What can hang from each mark
j173: j260 j577
j366: j554
j260: j173 j602
j602: j577
j977: j260 j554
j554: j144 j977
j577: j173 j452 j602

Every row comes from one small tree of marks. The marks that hang from a mark follow it in brackets, in the order of their numbers. Every link used is in the known rows. Which tree was each row made from?
Known rows
j260(j173(j577(j452)) j602): [  0.7 -33.7  11.4  -7.0   7.1   3.1 -16.0  -5.6   3.6 -10.5   5.0 -10.6
 -22.5  22.3   6.7   3.1 -26.8  22.0  -2.6  12.8 -13.0  -0.7   2.4]
j602(j577(j452)): [ -4.5   1.9  -0.6 -26.4  11.3 -13.3  26.3  10.2  10.8  12.1 -29.8   4.7
  -7.6  16.9   2.2 -12.4  11.5 -10.3 -16.1  14.5   0.7 -39.8  21.5]
j366(j554(j144)): [ 11.6  -5.2   5.9  -4.7  11.1 -14.2  18.1  -2.9  -6.4  11.0  -7.3  17.0
  25.7   9.2   7.3  15.5  21.8 -22.8  17.7   0.5   7.3 -18.1 -12.1]
j602(j577): [-21.4  15.8 -14.0 -17.5   4.2 -22.3  16.8  -4.0  12.0  18.4 -37.3  20.5
  15.6  16.1   6.0  -3.8  21.9   3.7  -2.3   8.8   7.8 -52.0   3.8]
j977(j260(j173 j602(j577)) j554): [-16.1  35.3 -31.5   9.6 -23.5   4.4 -27.7  -3.2   9.8 -12.4  11.8   9.5
   5.6  -4.4 -12.6 -11.3   8.5  42.6 -22.0  20.9  -3.6   6.8   0.7]
j554(j144 j977(j260(j602))): [  8.0  17.6  -4.1  25.8  -3.8   2.3  -1.8   1.2  -8.9 -22.0  18.9   2.7
  -4.8 -17.4  -8.8  -8.8  38.6   4.7   9.4 -41.2  18.3  30.4 -14.0]
j173(j260 j577(j452 j602)): [  9.6 -46.5  20.6 -14.8   5.5  16.0  21.8  -6.2 -11.3  13.1  -4.1 -22.7
   3.5  13.4  -6.3  15.3 -49.3 -26.4 -15.7  12.5 -26.5   3.8   8.1]
j366(j554(j144 j977)): [ 26.8   2.7 -10.4  13.5  22.2 -10.7  18.0   4.0 -12.6  -0.5  11.1  27.7
  16.8  11.8  10.8  11.2  33.7 -18.1  22.3  -0.7  19.5  -5.7 -20.3]
j977(j260(j173 j602) j554(j144)): [  2.5  20.4  -1.2  15.4 -25.3   9.9 -23.9   0.7  -5.4 -22.2  33.8   5.9
   1.5 -27.1 -25.3  -1.5   3.5  20.2  -0.3  -7.6 -12.7  36.7   5.9]
j977(j260(j602) j554): [  3.7  34.6 -16.3   7.8 -25.4   1.9 -14.2 -11.9   1.3 -19.7   9.9 -15.4
  10.2 -16.5 -15.7  -5.3  -6.0   9.4 -10.7  -2.8  -2.2  26.0  15.2]
j173(j260(j602(j577(j452)))): [-14.5 -27.6  14.0 -20.8  -3.4   4.8   2.4  -1.6   3.1  -3.4 -21.0  -9.9
  -0.7   4.0  20.6 -17.2  11.2  28.9 -31.2  -7.9  -5.6 -26.8  19.6]
j977(j260(j602(j577)) j554(j144)): [ -8.0  32.4 -21.6  14.4 -31.5   7.4   4.7  -0.3   0.9  -2.5  14.4   6.1
  21.3 -21.2 -20.5 -21.5  45.0  13.4 -30.6  -9.6   1.8  26.3  25.7]
j260(j173(j577(j452))): [  1.6 -25.6   7.5 -14.9  16.2  -2.1   8.2   2.3   4.6  10.7   2.5   2.1
 -12.2  18.9  -3.9  15.7 -41.5  -4.0   3.0  27.1 -14.3 -16.0   5.8]
j602(j577(j173(j260) j452)): [ -5.6 -22.9  22.5 -29.0  16.5   0.5  17.1  21.7   8.0  25.0 -25.6 -12.3
 -12.5 -12.0  29.6 -11.7  -7.6 -17.2  -9.1   4.6   7.6 -29.1  26.8]
j173(j577): [-10.7  -5.5 -10.0  -8.4   5.1 -13.4  20.3 -17.2   3.0  22.7 -16.6   3.4
  21.9  13.2   1.1  15.6 -16.0  -7.2   8.0  10.7   1.7 -25.3   4.8]
j554(j144 j977(j260)): [  9.2  26.1 -10.3  17.2   7.4  -2.3  21.1  12.0  -6.9  -2.2  18.5  13.7
   6.9 -23.9 -20.8   2.7  24.6 -20.3  17.2 -28.6  17.2  15.6 -12.4]
j577(j602): [  6.4   8.3  12.1 -13.1   3.0 -16.3   1.9 -11.3  -1.0  -1.0 -31.0   0.1
  -1.6  21.0  -8.1  10.5 -15.1 -29.1  18.1  -0.8 -13.0 -24.9 -14.5]
j173(j260(j602)): [-15.1 -18.9  18.5 -10.8  -7.6  -4.3 -15.1 -20.6  -4.8 -10.2 -19.4  -8.0
  15.5  -8.7  21.4   4.9  -6.4  31.9   7.8 -25.8  -5.7 -25.4  -1.4]
j554(j977): [  7.8  16.2 -13.1   1.1  18.4 -20.0   7.5  -1.0  -0.9  -6.2 -10.2  19.8
   0.2   7.5   6.0   4.8   7.6  -4.5  25.0  -7.4  13.0 -26.8  -5.7]
j260(j173(j577) j602): [-16.0 -18.8  -1.6   2.1   0.6  -5.5 -25.5 -21.5   3.0  -4.3  -2.3   4.7
   0.5  21.9   9.6  10.2 -15.8  36.5  13.2   9.3  -6.4 -13.3 -14.8]

Write each row's tree
[-13.6  25.7 -18.7  16.1 -27.9   9.4 -14.7   7.3   1.4  -8.4  26.5  19.5
   9.0 -17.1 -21.7 -15.2  29.4  33.7 -19.9   2.0  -6.0  22.6   9.8] | j977(j260(j173 j602(j577)) j554(j144))
[ -9.0 -11.6   8.0 -14.8   4.4  -4.6 -19.8   5.7  11.7 -14.7 -16.3   5.6
 -29.7  24.4  10.7 -16.8  10.7  33.9 -10.4   8.7  -7.3 -30.1   3.4] | j260(j173 j602(j577(j452)))
[ 21.9  18.2 -20.3  23.0  15.8   3.6  20.9   7.6 -10.1   0.3  25.3  11.9
  18.0  -7.2  -6.5  14.3  27.1 -24.5  11.7  -4.9  26.6  23.3 -31.2] | j366(j554(j144 j977(j260)))
[ -3.7  11.6 -18.2  16.0 -17.0  14.1   9.9   3.7  -6.8  16.0  44.4  14.6
  26.8 -24.5 -37.4  17.6 -20.9  -2.3  -4.8  19.0 -13.3  36.1  12.7] | j977(j260(j173(j577)) j554(j144))
[  9.0  -1.0 -13.7  35.0   5.4  16.3   4.2   6.8 -13.3   3.9  39.4  11.4
  -1.7   5.7 -31.5  15.8  -8.4 -19.9  11.3   1.4  -4.6  42.8 -44.1] | j554(j144 j977(j260(j173(j577(j602)))))
[ 20.5 -32.0  48.2 -23.3  14.4   7.7   0.4  12.1  -3.7   7.2 -20.4 -32.9
 -30.8  -4.7  19.6   3.0 -44.3 -52.0  10.7  -3.1 -12.9   2.0   7.0] | j577(j173(j260) j452 j602)
[  7.1  26.3  -3.3  14.4 -29.4   7.1  -3.2  -3.5  -7.1 -16.0  23.4  -5.5
  15.0 -31.5 -24.2  -8.2  16.9   1.2  -7.5 -20.2  -2.9  39.2  24.0] | j977(j260(j602) j554(j144))
[-26.1   1.8  -5.8  -7.4  -2.7 -16.3 -28.6  -7.5  12.8  -7.5 -23.5  20.6
  -5.4  23.0  16.4  -8.4  20.6  49.1   2.8   4.5  -1.3 -42.4 -17.3] | j260(j173 j602(j577))
[-31.8 -16.2   0.7 -11.8  -9.8  -5.4  -8.2 -15.3   3.4   2.4 -30.0   6.2
  22.5   2.2  25.7  -8.9  21.1  43.9 -15.0 -12.5   2.4 -40.4   1.8] | j173(j260(j602(j577)))
[ 13.9 -29.1  15.2  -9.7  13.1   5.3   0.2   1.4  -2.9   3.9   0.1  -7.9
 -23.6  34.8 -13.8  15.4 -49.1 -23.1   1.5  32.7 -30.1  -0.7  -6.8] | j260(j173(j577(j452 j602)))
[  5.4  26.6 -17.8  19.7   0.9  -2.1 -14.0  -8.4   0.4 -26.8   6.0 -10.0
  -7.1  -5.9   2.3  -5.2  14.4  13.1   7.4 -24.7  20.1  16.0 -21.6] | j554(j977(j260(j602)))
[  7.7   8.3 -12.9  21.6 -19.3  20.6   4.9   2.1 -11.5  11.0  42.4   3.8
  15.8  -6.9 -47.4  18.2 -29.3 -23.4  -7.0  22.3 -28.5  54.3  -5.5] | j977(j260(j173(j577(j602))) j554(j144))
[-14.6   7.1   4.1  -8.0   3.2 -18.2 -13.2  -1.3  15.9   7.4 -39.4  -3.6
 -15.1  10.7  35.3 -25.3  29.8   4.4   7.4  -7.9  21.7 -26.7   3.5] | j260(j602(j577(j173)))
[  4.3   0.9  12.3 -26.3  20.5 -13.3  18.5  23.4  19.0  22.6 -33.5  -7.0
 -30.4   6.5  21.6 -19.3   7.6 -33.4   1.6  11.5  14.5 -27.0  23.8] | j602(j577(j173 j452))
[  8.0 -28.6  40.5 -29.1  18.3   0.3   8.2  15.1   1.8  13.3 -16.8 -21.9
 -20.8 -20.6  27.8   2.8 -35.6 -31.1  12.4  -7.4   1.2 -16.1  23.7] | j577(j173(j260) j452)
[  3.0  -6.8  17.6 -17.0  10.7  -8.2  -7.2  12.8  16.0   0.3 -31.1 -20.0
 -39.4  11.7  33.0 -32.6  20.7  -8.7  -7.5  -1.0  15.9 -13.0  21.7] | j260(j602(j577(j173 j452)))
[ 20.9  11.4 -15.6  33.8   6.4   7.5  -2.8  -2.9 -10.8 -21.4  25.6   0.6
  10.0  -0.7   4.7   0.5  41.9  -0.4   4.2 -16.5  27.6  38.2 -34.4] | j366(j554(j144 j977(j260(j602))))
[ -1.7  21.1 -12.1  26.7   3.0   3.0  -1.2  19.4   5.1   1.2   9.2   0.2
 -18.6 -18.0  15.4 -31.2  61.4  -5.8   3.2 -30.0  39.4  28.7 -10.0] | j554(j144 j977(j260(j602(j577(j173)))))
[  3.8  19.4  -7.5  18.9   8.5   0.6  -0.5  16.2  -4.9  -5.7  30.1  25.7
  -6.1 -21.0 -20.6  10.6  10.6  -0.8  25.5 -18.0   8.4  12.7 -28.9] | j554(j144 j977(j260(j173)))
[  5.1  16.0 -24.7  15.1 -15.7  15.4  -6.6  -6.8  -3.4   6.4  28.1  -5.8
  12.7   6.2 -39.1  23.7 -51.9 -14.0  -9.6  39.5 -26.1  39.9 -12.3] | j977(j260(j173(j577(j602))) j554)
[ -3.4 -41.9  12.5 -19.4   8.7  10.5  27.3  -4.6  -6.7  20.6  -1.8 -14.1
  15.0  -2.8   3.3  17.0 -40.5  -6.9 -14.2   9.0 -13.3 -10.6  23.8] | j173(j260 j577(j452))
[-10.6 -31.3   6.6  -4.5  -1.0   6.0  13.1 -19.8 -11.9  22.3 -12.8 -10.3
  28.5  13.5  -1.4  23.9 -37.5 -13.1  -2.4   7.4 -20.6 -10.3 -11.0] | j173(j260 j577(j602))
[  8.5 -36.0  43.8 -20.6   8.0   5.9 -14.6   5.2   0.7  -6.9 -16.5 -34.6
 -30.3 -16.5  38.8  -9.4 -21.2  -6.8   7.8 -20.8   2.5  -1.2  18.7] | j577(j173(j260(j602)) j452)
[ -1.0  27.6 -13.5   8.8 -21.6   4.6 -35.8  -8.1   2.5 -25.4  19.7  -2.7
   0.0 -15.2 -15.4   3.2 -20.0  28.6  -2.1   8.6 -10.1  22.3  -0.8] | j977(j260(j173 j602) j554)
